What can hang from each mark
doseret: famum livevo padas rutupof
padas: doseret
rizapa: famum livevo padas
famum: padas rutupof
rutupof: rizapa
livevo: doseret rizapa

Known rows, with every way that one mark hangs from another
doseret{livevo rutupof{rizapa{famum}}}: [ 2.25 -0.16  1.16 -3.13  0.21  0.81 -3.17 -0.83  1.62 -1.00 -0.09  0.60
  0.36 -0.89  0.00 -0.62 -0.82  0.75  0.12 -1.65 -0.28]
rizapa{livevo{doseret}}: [-0.61 -1.39 -1.86  0.00 -0.43  0.21  0.14 -1.21  0.25 -1.05  0.67  0.19
  0.43  0.49 -0.84 -0.37 -1.50 -0.57 -0.46  0.55  0.18]
padas{doseret{livevo rutupof{rizapa}}}: [ 1.44  0.10  1.11 -0.88  0.36  0.33  0.33 -1.04  1.57 -1.13  0.63 -0.64
  0.59 -0.25  0.25  0.02 -1.37  0.85  0.33 -1.78 -0.57]
livevo{rizapa{famum{rutupof} padas{doseret}}}: [-1.50 -0.89 -2.55 -1.73  0.17  1.43 -5.20 -2.27  0.79 -0.87 -1.40 -0.97
  0.46  1.82 -1.51  1.83 -1.79 -0.14 -1.67  0.84  0.06]
rizapa{famum livevo padas}: [-1.49 -1.34 -0.91 -1.49 -0.32  1.55 -4.96 -1.99 -0.04 -1.67 -0.81  0.57
  0.08  0.32 -2.00  1.01 -1.63 -0.40 -0.91  0.50  0.03]
livevo{doseret}: [-0.11 -1.01 -0.94  0.09  0.00 -0.01  0.27  0.07  0.51 -0.78  0.68 -0.22
  0.34  0.48  0.29  0.17 -0.47 -0.32  0.04  0.54 -0.02]
famum{padas rutupof{rizapa}}: [ 1.99 -0.24  0.44 -1.31 -0.04  0.28 -0.66 -2.03  0.23 -0.07  0.22 -0.31
 -0.54  0.99 -0.50  0.83 -0.71 -0.27 -1.48 -0.17 -0.21]
doseret{famum livevo padas}: [ 1.53  0.31  0.38 -0.18  0.27  0.45 -1.53  0.56  1.66  0.54 -0.83  0.00
  0.39  0.36  0.12 -1.15  1.27  1.38  0.68 -1.87  1.61]
rizapa{livevo}: [-0.52 -0.33 -0.87 -0.09 -0.40  0.29 -0.28 -1.15 -0.26 -0.29  0.03  0.45
  0.08  0.06 -1.06 -0.47 -1.06 -0.25 -0.49  0.08  0.30]
livevo{doseret rizapa}: [-1.81 -0.94 -2.56 -0.08  0.17  0.11 -2.14 -0.28  0.63  0.08 -0.51  0.03
  0.83  0.60  0.07 -0.49  0.64 -0.03 -0.33  0.48  0.70]
livevo{doseret{famum rutupof} rizapa{padas}}: [-2.06 -0.79 -2.38 -0.18  0.57  1.02 -3.64 -0.13  2.13 -0.45 -1.30 -0.38
  1.34  1.07 -0.65 -0.57  0.34  0.80 -0.56  0.59  0.04]
rizapa{famum{padas} livevo}: [-0.60 -1.20 -0.08 -1.52 -0.44  1.31 -5.25 -2.34  0.06 -1.02 -0.34  1.09
 -0.31  0.40 -1.63  0.64 -1.15 -0.73 -1.46 -0.85  0.66]
rutupof{rizapa{famum livevo}}: [ 0.01 -1.42 -0.65 -1.67 -0.15  0.91 -4.05 -1.99 -0.23 -0.99  0.16  0.62
 -0.23 -0.69 -1.33 -0.09 -2.82 -0.51 -0.27 -0.56 -0.10]
livevo{doseret{famum}}: [ 0.26 -1.25 -1.13  0.91  0.34 -0.05 -0.72  0.30  1.07 -0.42  0.33 -0.24
  0.45  0.70  0.13  0.05 -0.69 -0.17  0.17  0.82  0.28]
doseret{livevo padas}: [ 1.17  0.37  0.47 -1.08 -0.05  0.47 -0.15  0.16  1.16  0.01 -0.57  0.11
  0.27  0.08  0.23 -0.93  1.37  1.09  0.52 -1.98  1.37]
livevo{doseret{padas} rizapa{famum}}: [-1.59 -1.43 -3.00 -1.55  0.10  1.33 -5.59 -0.39  1.32 -0.10 -1.01 -0.16
  0.53  0.14 -0.24 -1.23 -0.50  0.17 -0.11 -1.25  1.41]
rizapa{famum{padas rutupof}}: [ 1.78 -0.51  0.05 -2.29 -0.24  0.92 -3.21 -1.94  0.51 -0.44 -0.30  0.11
 -0.37  1.30 -0.92  1.25 -1.02 -0.41 -2.02 -0.13  0.21]
padas{doseret{famum rutupof{rizapa}}}: [ 0.73 -0.27  0.04  0.72  0.65  0.42 -0.29 -0.42  1.47 -0.47  0.52 -1.51
  0.11 -0.51 -0.15 -0.09 -2.78  0.68  0.36 -1.09 -0.97]
rutupof{rizapa{famum{padas{doseret}} livevo}}: [-0.86 -1.96 -0.11 -1.02 -0.04  1.53 -5.19 -3.38  0.24 -1.81  0.34 -0.15
 -0.43  0.03 -1.66  1.58 -3.27 -0.84 -1.05 -1.42 -0.07]
livevo{rizapa}: [-1.84  0.16 -1.57 -0.10  0.15  0.15 -2.57 -0.32  0.19  0.87 -1.14  0.24
  0.50  0.22 -0.13 -0.67  1.04  0.28 -0.24 -0.04  0.70]

Rows
[ 1.88 -1.02 -0.81 -0.01  0.07  0.19 -0.52 -1.12  1.43 -0.25  0.38 -0.48
  0.20  2.22 -0.46  0.96 -0.72 -0.29 -1.62  0.82  0.44] -> livevo{doseret{famum{padas rutupof}}}
[ 0.85 -1.66  0.28 -2.27  0.20  1.30 -4.13 -1.55  1.62 -1.74  0.61  0.07
  0.08 -0.34 -0.26  0.40 -2.05 -0.21 -0.83 -1.29 -0.60] -> livevo{doseret{rutupof{rizapa{famum{padas}}}}}
[ 0.27 -1.30  0.99 -1.90  0.22  1.14 -5.48 -1.65  0.19 -0.88 -0.08  0.51
 -0.52 -0.33 -0.44  1.18 -0.92 -0.35 -0.54 -1.16  0.07] -> rutupof{rizapa{famum{padas}}}
[-0.53 -2.19 -1.01 -1.46 -0.44  1.31 -4.71 -2.38  0.61 -1.78  0.24  0.86
  0.05  0.78 -1.38  0.82 -1.71 -1.03 -1.46 -0.27  0.62] -> rizapa{famum{padas} livevo{doseret}}
[ 0.47 -0.51 -3.69 -0.33  0.22  0.51 -2.02 -0.21  1.79  1.07 -0.80 -1.13
  0.68  1.69 -0.36 -1.44 -0.58  0.66 -0.73 -0.02  1.54] -> livevo{doseret{famum{rutupof} padas} rizapa}
[-0.77 -0.21 -0.09  0.84  0.49  1.04 -1.31 -0.37  1.68 -1.21 -0.44 -1.40
  0.49  0.57 -0.83  0.87 -1.62  0.74 -0.23 -0.14 -0.88] -> rizapa{padas{doseret{famum rutupof}}}
[-2.27 -0.65 -2.24 -0.99  0.17  1.02 -2.59 -0.56  1.57 -0.86 -1.03 -0.26
  1.18  0.73 -0.47 -0.50  0.53  0.49 -0.69  0.45 -0.27] -> livevo{doseret{rutupof} rizapa{padas}}
[ 0.44 -1.54 -2.43 -0.20 -0.21  0.71 -0.73 -1.89  1.03 -1.31 -0.05 -0.39
  0.56  2.51 -1.90  0.75 -2.01 -0.29 -1.49  1.92  0.02] -> rizapa{livevo{doseret{famum{rutupof}}} padas}
[-1.71  0.03 -0.56 -1.45  0.23  0.72 -3.75 -0.91  0.90 -0.29 -2.00  0.82
  1.09  1.14 -0.57  0.34  2.98  0.86 -0.40  0.25  1.10] -> doseret{livevo{rizapa{padas}}}
[ 0.07 -1.20 -3.39 -2.13 -0.10  0.59 -3.78 -1.36  0.97 -0.12 -0.46 -0.07
  0.67  1.49 -0.67  0.19 -1.50 -0.45 -1.54  1.12  0.59] -> livevo{doseret rizapa{famum{rutupof}}}
[-1.35 -1.78  0.28 -1.08  0.44  1.48 -5.03 -1.74  0.41 -2.36 -0.22 -0.84
 -0.08 -0.02 -0.85  2.37 -2.75 -0.21  0.01 -0.34 -0.86] -> rutupof{rizapa{famum padas{doseret}}}
[ 2.29 -0.02  0.81 -3.16  0.12  1.40 -3.39 -0.46  2.12 -0.64 -0.37 -0.09
  0.15 -1.12 -0.05 -1.53 -0.87  1.30  0.51 -3.14  0.35] -> doseret{livevo padas rutupof{rizapa{famum}}}
[ 0.51 -0.72 -1.10 -1.58 -0.36  0.74 -0.66 -2.79 -0.17 -1.05 -0.16 -0.32
 -0.09  1.23 -1.96  0.75 -2.23 -0.05 -1.38  1.08 -0.63] -> famum{rutupof{rizapa{livevo padas}}}
[ 1.63 -1.15 -2.70  0.06 -0.34  0.01  0.67 -1.51  0.93 -0.36  0.67 -0.30
  0.47  1.87 -1.30 -0.34 -2.57 -0.34 -1.37  1.46  0.36] -> rizapa{livevo{doseret{famum{rutupof}}}}
[-0.69 -0.50  0.13 -2.53  0.19  1.14 -7.47 -1.70  1.19 -0.12 -1.88  1.62
  0.62  0.89 -0.43  0.44  2.31  0.37 -1.13 -1.18  1.66] -> doseret{livevo{rizapa{famum{padas}}}}
[ 0.34 -0.19 -2.35 -2.34 -0.07  0.61 -4.18 -1.33  0.47  0.54 -1.11  0.04
  0.34  1.05 -0.91 -0.01 -1.11 -0.04 -1.51  0.66  0.66] -> livevo{rizapa{famum{rutupof}}}
[ 0.36  0.13 -0.30  1.11  0.43  0.42  0.12  0.02  1.63 -0.33  0.20 -1.26
  0.36  0.13 -0.29  0.00 -2.09  0.62 -0.08 -0.74 -0.62] -> padas{doseret{famum rutupof}}
[ 2.33 -0.39  0.27 -0.53  0.32  0.23 -1.76 -1.69  0.74  0.34  0.04 -0.36
 -0.36  1.35 -0.62  0.84 -0.93  0.16 -1.37  0.05  0.09] -> doseret{famum{padas rutupof{rizapa}}}
[ 1.48 -1.44 -2.98 -2.19 -0.71  1.24 -1.60 -1.85  1.03 -0.92  0.36 -0.53
 -0.01  1.04 -1.52 -0.75 -3.46 -0.47 -1.32 -0.37  0.85] -> rizapa{famum{rutupof} livevo{doseret{padas}}}
[ 0.57 -1.75 -2.07 -1.44 -0.34  0.67 -0.18 -2.75  0.36 -1.85  0.50 -0.38
  0.33  1.56 -1.63  0.80 -2.67 -0.55 -1.36  1.54 -0.47] -> famum{rutupof{rizapa{livevo{doseret} padas}}}
[-1.46 -0.29 -0.06 -0.53  0.28  0.67 -3.54 -1.85  1.24 -0.34 -1.21  0.29
  0.76  1.30 -0.21  0.86  2.02  0.46 -0.95 -1.31  1.43] -> famum{padas{doseret{livevo{rizapa}}}}
[-1.66 -1.49 -2.51 -1.46  0.19  0.78 -5.54 -0.63  0.87 -0.54 -0.75  0.31
  0.74  0.45 -0.21 -0.15 -0.68 -0.36 -0.44  0.23  0.69] -> livevo{doseret rizapa{famum}}
[ 0.17 -0.38  1.10 -0.27  0.28  0.89 -0.84 -1.67  1.12 -1.16  0.62 -1.00
 -0.20 -0.26 -0.25  0.65 -1.80  0.21 -0.63 -1.79 -0.86] -> famum{padas{doseret{rutupof{rizapa}}}}
[-2.15 -1.22 -2.38 -2.20  0.19  1.66 -6.03 -0.94  1.72 -1.34 -1.20 -0.05
  1.04  0.48 -0.85 -0.24 -0.54  0.21 -0.91  0.25 -0.14] -> livevo{doseret{rutupof} rizapa{famum padas}}
[ 2.66  0.07 -0.17  0.05  0.26 -0.13  0.87 -1.07  1.60 -0.20  0.07 -0.88
  0.60  1.95 -0.30  0.93 -1.13  0.67 -0.74  0.17  0.47] -> padas{doseret{famum{rutupof} livevo}}
